Every row comes from one small tree of marks. The marks that hang from a mark follow it in brackets, in the order of their numbers. Every link used is in the known rows. Which tree was each row made from?
In the rows, zero is written as 128.
Known rows
k_301{k_271{k_283 k_769{k_677}}}: [138 103 132 121 145 133 141 150 123  40 192 103  90 180  79 236 127 129
 108 129 156 136 146  89 158 155  64 145 147 106 122 158  51 150 101 172]
k_271{k_283 k_301 k_769}: [122  93 168 166 165 125 117 145 138  60 213 113 140 164 129 178 134 142
 108 128 211 173 121  70 122 172 122 152 173  93 138 123 134 181 129 134]
k_113{k_33}: [131 112 161 135 150 114 118 139 157 139 144 113 101 143 140 123 184 112
 174 140 153 147 119 123 117 120 146 120 120  62 113 132  98 109 143 133]
k_678{k_919{k_769{k_648 k_677}}}: [102 108  57  84  98 186  92 138 110 159 124 145 110 156 143 129 165  99
 188 111  91 134 114  94 122 123 148  82 165 149 101 133 112 100 110 144]
k_678{k_919{k_769}}: [120 126  93  85 174 165  56 133 103 152 108 133 121 147 163  86 191 119
 158 105 147 166 110 124 123  99 111 109 156 132 103 121 151 109 167 135]
k_15{k_367{k_735}}: [113 117 118  85 206  82  90 108  78 128  98 168 130 176 112 107 142 112
  95 132  96 118 106 136 113 111 114 111 112  96 133 147  91 123 151 183]
k_648{k_769{k_677}}: [139 125 143 102 120 126 152 144 133 128  92 116 110 134 126 158 115  89
 132 116  85 138 120 124 129 131 102  92 137 147 123 145  94 147 116 143]
k_113{k_33{k_648{k_735{k_59}}}}: [159 148 156 176 107 120 138 132 154 124 107  94 128 108 133  83 133 167
 143 164 170 114 149 170 138 122 174 146 129  67 140 133 153  77 151 121]
k_59{k_735{k_367 k_648}}: [118 140 155  91 188 106  74 106 116 101  89 141  95 141 131  81 145 138
  89 105 117  71  99 135 113  60  89 124  68 178  95  77 134 121 189 122]
k_301{k_271{k_283 k_769{k_648{k_735}}}}: [143 100 137 160 115 133 150 140 130  69 229 128  58 134  59 179 159 143
 140 141 188 105 172 114 146 178 134 176 145 101 133 137  74 116 102 165]
k_113{k_33{k_648{k_735}}}: [160 135 188 168 145 140 121 145 178 148 132 130 107 100 115  94 168 163
 163 156 165 116 149 171 138 107 168 136 104  94 135 139 101  62 161 156]
k_648{k_735{k_59 k_367} k_769{k_677}}: [110 149 130 144  73 115 198 108  99 112  73  89 159  97 113 128  49 104
  73 121 114 128 146 144 137 113  75 119 112 147 104 125 157 164  90 116]
k_15{k_367{k_735{k_648{k_769}}}}: [125 148 115 118 154  78 110 105  86 128  86 196 154 130 105  78 125 118
  98 119  75  83  93 162  99  92 120 100 106 155 174 150 111 152 168 150]
k_271{k_283 k_301}: [134  72 158 136 139 147 108 145 124  75 176 134 120 176 170 166 161 167
 134 132 202 170 107  75 133 158 128 134 151  65 128 107 136 168 136 134]
k_769{k_648{k_735{k_367}} k_677}: [ 96 100 128 127  90 147 135 115 116 141 136 150  93 121 110 151 107 111
 129 128 100 104 151 117 133 127 131 122  84 150  80 109  94 109  80 143]
k_33{k_113 k_648{k_769}}: [144 193 111 110 151 115  81 117 183 151 117 153 150 111 125 125 157 110
 170 104 100 124 110 178 121 119 140  93 140 178 175 105 121 121 175 151]
k_648{k_735{k_59 k_367{k_15}} k_769}: [153 138 117 164 118  99 203 105 119 161  94  92 206  75 122  72  76 122
  75 129 166 178 135 167 111  98 103 119 111 136 129  98 163 143 117  83]
k_919{k_769}: [127 118  90  72 192 144  67 111 137 120 106 135 130 127 156 110 161 102
 155 105 117 158 132 122 131 114 109 122 124 107 123 123 148 117 165 135]
k_769{k_648{k_735} k_677}: [128  88 139 126  86 159 146 140 124 135 131 145  42 134 131 156 126 125
 153 134  97 102 162 120 147 154 173 131 126 125 103 140  82  96  80 154]
k_15{k_367{k_735{k_59 k_648}}}: [115 140  79 105 153  76  96  90  51  95  65 163 155 172 148  81  93 147
  76 133  93  96 104 147 112 105 142 142 115  99 155 133 153 142 163 117]
k_735{k_59 k_367 k_648{k_769{k_677}}}: [119 158 101 121  70 103 132  98 105 101  62 120 195 115 140 129  51 103
  95 102  84 109 103 132 117  99  88 114 100 179 124 100 170 177 114  67]
k_735{k_59 k_648{k_769{k_919}}}: [123 163 141 128  85  91 121 138 100 128  90 124 138 136 160  97 101 148
 124 126 139 115  97 141 124 129 151 150 147 143 141 103 204 162 137  61]
k_648{k_769}: [141 131 148  99 157 107 122 136 141 134 100 127 118 118 128 119 146  92
 134 115 111 144 111 141 112 129 111 109 141 134 137 115 127 144 144 131]
k_33{k_648{k_735{k_59} k_769}}: [179 170 143 141 108 113 156 127 136 118  65 100 138  85 123  82  95 155
 109 141 132 118 147 189 132 133 147 136 146 139 168 117 181 108 149 123]
k_919{k_678 k_769{k_677}}: [133 118  59  77 156 192 117  99 153 104  94 123 166 114 177 159 134 113
 137 119  62 149 142  81 158 153  62 124 108  99 128 186 134 135 115 132]
k_678{k_919{k_769{k_648{k_735} k_677}}}: [105 106  87 120  75 203 128 141  99 161 132 137  78 126 137 114 155 128
 176 118 119 127 151 114 150 125 152 107 157 151 100 157 113  93 103 160]
k_271{k_301 k_769}: [108 123 164 145 173 118 100 145 145  94 192 109 134 146 125 155 106 113
 112 130 166 172 135 108 115 158 127 154 160 105 134 122 143 154 131 119]
k_271{k_769}: [127 129 155 121 202 107  86 133 143 112 140 106 104 146 110 138 124  93
 118 116 132 151 142 132 114 138 119 154 143 130 120 117 117 124 144 122]
k_367{k_15 k_735}: [163  77 123 131 198 117 149 123 106 179 102 118 135 148 140  95 144 142
 102 136 132 167 124 131 112  92 136 116 125  93 124 132  89  95 144 131]
k_919{k_678 k_769}: [141 126  64  80 188 176  86  91 157 111 103 135 175 102 180 118 166 119
 142 116 100 159 131  98 140 149  72 142 111  92 136 164 161 131 146 115]
k_271{k_283 k_301 k_769{k_919}}: [ 90 100 192 161 144 116 116 173 121  90 236 109 132 182 128 187 137 160
 114 142 234 171 113  59 131 179 128 174 186  89 121 127 145 183 123 127]
k_648{k_735}: [145 104 182 127 167 144 125 137 116 126 108 128  51 126 142 114 144 144
 121 129 148 140 154 149 143 126 135 153 110 107 106 130 115  97 141 149]
k_301{k_271{k_283}}: [155  93 133  95 155 142 108 138 116  60 162 134  70 175 124 179 187 153
 134 131 179 140 127 106 153 141  85 130 123  72 119 112  85 131 127 157]
k_648{k_735{k_59} k_769{k_677}}: [141 134 132 144  74 123 216 132 100  99  68  78 104 110 137 131  63 124
  94 137 112 126 158 146 153 145 113 128 148 121 127 159 147 155  92 136]
k_367{k_735{k_59 k_648{k_769{k_919}}}}: [121 141 130 139  90  75 148 125  58 143  73 112 147 137 148  83  93 163
  82 139 117  95  92 140 118 112 143 149 151 134 143 135 192 164 145  91]
k_769{k_648{k_735}}: [135  97 148 128 125 148 124 133 131 140 134 147  45 123 133 116 149 134
 162 136 128 113 153 139 127 156 180 147 123 113 116 109 120  88 115 140]
k_33{k_113 k_648{k_735{k_367}}}: [115 178 121 138 165 143  69  91 155 143 134 164 144 106 124 110 144 137
 131 108 147 118 146 182 140  94 119 121  73 169 120  84 128  98 170 155]
k_301{k_271{k_769}}: [130 139 132 112 189 108 103 139 139  74 174 110  79 152  77 170 131  97
 120 124 135 139 147 141 132 139  86 154 130 109 130 131  89 121 124 136]

Which tree is each row?
[123 108  29  80 107 188 110  98 164 121 125 145 160 112 164 163 150  99
 173 124  39 124 139  66 139 175 108 115 122 109 134 180 130 124  91 130]  k_919{k_678 k_769{k_648 k_677}}
[141 120  93 117 161  97 121 104 120 150  96 109 211 142 150  96  97 113
  92 122 154 199 114 131 103  99 110 121 107 103 110  62 164 128 122  57]  k_735{k_59 k_367{k_15}}
[117  89 162 161 129 148 146 153 125  58 202 103 133 173 128 222 105 138
 106 129 176 168 132  53 139 175 111 144 173 103 128 150 107 185 102 150]  k_271{k_283 k_301 k_769{k_677}}
[127 148 150 124  86 157 141 142 137 132 111 150 139 119 163 162 117 145
 131 130  84 109 108 105 147 150  96 138 110 155 139 175 137 153  99  96]  k_735{k_648{k_769{k_677 k_919{k_678}}}}
[123 132 174 147  89 169 210 152 130 146 116 109 111  99 145 156 120 150
 104 152 115 123 145 114 171 171  82 149 120 124 121 206 118 146  76 144]  k_648{k_735 k_769{k_677 k_919{k_678}}}
[162 163 168 146 125 106 121 145 199 160 130 126 160  94  97 105 171 116
 176 144 132 116 102 163 104 107 148  83 130 124 163 123 108 101 166 135]  k_113{k_33{k_648{k_769}}}
[106 103 131 123 129 130 102 106 126 149 140 160 101 112 109 112 140 118
 133 128 130 110 142 137 116 127 145 137  83 143  89  84 129 103 112 128]  k_769{k_648{k_735{k_367}}}
[112 112  60  85 131 168  52 131 109 169 133 153 114 149 144  94 196 106
 197 110 124 142 107 113 109 122 157 100 167 143 116 110 146 100 143 126]  k_678{k_919{k_769{k_648}}}
[122 128 115 103 190  88  70 101  77 117  90 201 132 161 128  91 128 135
 102 123  89  88 104 145 112  96 136 121  93 127 150 141 105 126 171 149]  k_15{k_367{k_735{k_648}}}
[ 94 104 122 148  96 128 127 150 151 101 214 123 123 157 104 196  92  98
 140 139 111 137 137  77 113 185 164 136 167 120 138 137 110 150  80 132]  k_271{k_301 k_769{k_648 k_677}}
[157 150  94 151 117  88 137  94 127 150  93 124 239  91 140  71  77 114
 104 113 137 161 101 161  91  82 121 114 107 159 148  62 186 155 139  27]  k_735{k_59 k_367{k_15} k_648{k_769}}
[144 122 175 140 104 151 192 145 124 128  94 110  78 101 116 146 109 116
 115 125 108 124 157 151 148 129 108 118 126 143 119 165  92 133  99 165]  k_648{k_735 k_769{k_677}}
[144 110 140 124 179 119 117 140 127  50 196 111  92 170  79 193 155 126
 115 130 187 138 139 106 144 152  76 160 147  94 130 132  84 145 127 146]  k_301{k_271{k_283 k_769}}
[167 173 161 186  78 104 176 134 164 137 104  83 158  72 113  76 119 146
 143 161 158 110 140 189 126 120 165 121 142  98 166 141 163 106 147 123]  k_113{k_33{k_648{k_735{k_59} k_769}}}
[113 102  72 103  91 176 135 117 132 132 129 141  88 102 139 139 131 112
 166 122  80 113 174 112 147 143 153 119 125 129 116 158 117 107 100 162]  k_919{k_769{k_648{k_735} k_677}}
[140 186 130 145 101 153 154 127 168 140 118 137 112  92 115 146 119 132
 146 114  97 104 154 179 158 123 136  98 127 191 158 146  98 113 134 195]  k_33{k_113 k_648{k_735 k_769{k_677}}}
[100 111 118 127  36 132 173 152  86 137 121 107  57 158 148 153  91 151
 127 157 127 107 152 104 152 178 188 160 155 102 100 137 149 114  67 128]  k_769{k_648{k_735{k_59}} k_677 k_919}
[152 114 117 153 145 121 165 105 106 150 103  98 177 109 144  82  89 138
  84 133 182 183 146 155 124 101 116 143  99 102 108  81 159 116 117  83]  k_648{k_735{k_59 k_367{k_15}}}
[110 114  38 114  57 159 155 104 110 103 103 108 112 111 156 130  88 119
 143 132  87 116 172 112 148 153 157 134 150 104 124 154 168 122  90 138]  k_919{k_769{k_648{k_735{k_59}} k_677}}
[157 149 148 128 170  88 153 116 150 156 104 122 161  91 112  69 138 122
  99 107 129 104  93 154  95  47  93  90  86 203 131  83 120 137 177 101]  k_59{k_735{k_367{k_15} k_648{k_769}}}
[112 124  95 105 114 124 128 143 145  87 193 122  73 162  59 212 114  86
 149 138  82 107 155 112 133 168 122 132 140 124 124 142  56 116  76 151]  k_301{k_271{k_769{k_648 k_677}}}
[104  76 131 162  80 140 137 149 146  69 237 124 132 173 111 224 114 125
 143 142 160 137 125  40 117 198 158 137 185 109 137 137 103 171  82 141]  k_271{k_283 k_301 k_769{k_648 k_677}}
[ 88 119 134 130 108 158 128 112 129 174 167 158 133 109 133 126 155 150
 118 149 133 110 130 102 133 167 115 172  81 115  89 125 153 113  89 108]  k_769{k_648{k_735{k_367}} k_919{k_678}}
[110 102  49  73 106 161  95 116 143 131 127 150 122 131 140 156 143  91
 178 115  59 124 139  86 129 143 144  97 139 127 120 137 122 119 109 145]  k_919{k_769{k_648 k_677}}
[119 206 136 108 132 112  87 143 165 173 141 157 144 127 124 129 166 130
 171 115 127 117  97 163 126 126 152 109 147 180 158 103 136 126 166 148]  k_33{k_113 k_648{k_769{k_919}}}
[176  98  91 149 146 101 142 102  80 146  67 114 163 148 175  69  96 175
  87 134 131 145 121 146 110  85 166 141 127  99 149 114 155 119 146  68]  k_367{k_15 k_735{k_59 k_648}}
[143 127  98 139  70 100 176 111  68 106  42 102 147 131 145 110  57 142
  81 125  67  87 114 136 126 103 124 120 139 143 147 163 148 161 118 114]  k_367{k_735{k_59 k_648{k_769{k_677}}}}
[121 150 145 127 140 110  86 104 138 137 103 160 170  98 119  94 116 107
 122  96 114 115  97 157 104  78  94 113  78 189 124  81 152 155 158  83]  k_735{k_367 k_648{k_769}}
[113 104 149 148 106 141 160 139 139 123 164 118  62 124  85 168  98 101
 133 133 110 109 177 119 131 163 163 155 141 150 117 158  81 105  77 154]  k_271{k_769{k_648{k_735} k_677}}
[178 119  91 164 120  80 180 104  92 156  61 104 191 114 150  57  87 149
  88 131 115 137 113 161 102  91 150 121 144 126 173 130 159 144 142  69]  k_367{k_15 k_735{k_59 k_648{k_769}}}
[102 118 125 127  73 116 143 150  92 145 131 116  63 149 151 115 120 156
 136 155 152 113 142 123 133 172 196 179 155  90 108 107 178 109 100 112]  k_769{k_648{k_735{k_59}} k_919}
[108 100 105  96  93 164 131 140 139 155 141 149 101 162 160 192 146 136
 157 153  83 115 118  66 144 196 134 142 129 105 107 156 109 113  68 120]  k_769{k_648 k_677 k_919{k_678}}
[ 89  97 187 161 107 142 138 178 116  85 231 109 130 191 127 224 106 155
 102 140 204 167 118  37 147 182 119 156 182 103 111 151 117 191  96 145]  k_271{k_283 k_301 k_769{k_677 k_919}}
[152 125 150 114 199 108 114 111 131 141 104 136 135 123 136  75 147 144
  97 112 143 114 107 139 105  42 110 112  70 168 107  70 112 111 181 100]  k_59{k_735{k_367{k_15} k_648}}
[119 142 170 117  83 130 134 159 118 144 112 149 105 140 138 152 110 134
 139 118 105 107 105 120 139 116 134 118 124 175 122 135 120 146 116 110]  k_735{k_648{k_769{k_677 k_919}}}
[123 118  34 112  92 138 134  99 117 115 113 116 118  99 160  87 122 124
 148 129 115 124 165 130 132 153 170 149 149  86 131 123 193 119 122 119]  k_919{k_769{k_648{k_735{k_59}}}}
[116 192 129 111 107 126 110 149 159 165 131 146 134 140 122 171 136 126
 161 116  97 113 105 148 145 132 137  92 148 188 147 131 104 132 139 166]  k_33{k_113 k_648{k_769{k_677 k_919}}}
[162 160 191 182 111 123 161 147 183 163 134 123 139  63  95  88 162 138
 161 150 152 105 136 187 125 112 157 106 122 124 155 152 105  89 159 155]  k_113{k_33{k_648{k_735 k_769}}}
[151 118 150 161 136  94 161 147  97 206 116 140 156 123 128  76 137 163
 106 131 138 132  96 142 110  81 157 123 131 155 148 135 115 125 150  95]  k_367{k_15 k_735{k_648{k_769{k_919}}}}
[135 171 188 143 112 102 126 175 187 186 155 126 159 116  98 112 175 132
 173 154 152 120  88 152 116 115 161 103 139 123 147 128 120 102 161 130]  k_113{k_33{k_648{k_769{k_919}}}}
[122 203 126 150 130 123 106  90 169 158 131 158 172  69  95 101 131 127
 128  99 134 110 133 200 128  96 106 107  95 200 143  92 135 121 166 157]  k_33{k_113 k_648{k_735{k_367} k_769}}
[119 156 155 106 126 108 147 120 121 109  80 120 116 111 101 115 112 116
  88 107  75  55  99 130 122  61  66  85  83 217 107 113 108 157 152 139]  k_59{k_735{k_367 k_648{k_769{k_677}}}}
[127 142 151 107 138 129 139 141 146 155 119 125 153 118 148 136 153 129
 123 138 119 143 104 112 131 172  86 146 130 110 136 155 155 150 119 111]  k_648{k_769{k_919{k_678}}}
[123 102  55 133 141 151 126  91 151 190 167 156 186  71 120  84 148 104
 152 114 139 161 155 133 111  99 144 112  95 138 118  95 138  95 126 109]  k_919{k_769{k_648{k_735{k_367{k_15}}}}}
[132 149 178 171 142 136 103 117 172 158 143 139 157  86  96  86 153 142
 138 145 174 117 135 172 122  82 134 122  67 124 111 109 111  70 159 137]  k_113{k_33{k_648{k_735{k_367}}}}
[ 77 128 175 152 154 109 107 171 130 118 209 111 128 166 123 163 114 138
 114 143 186 169 118  93 124 165 135 174 168 102 121 124 151 155 118 117]  k_271{k_301 k_769{k_919}}
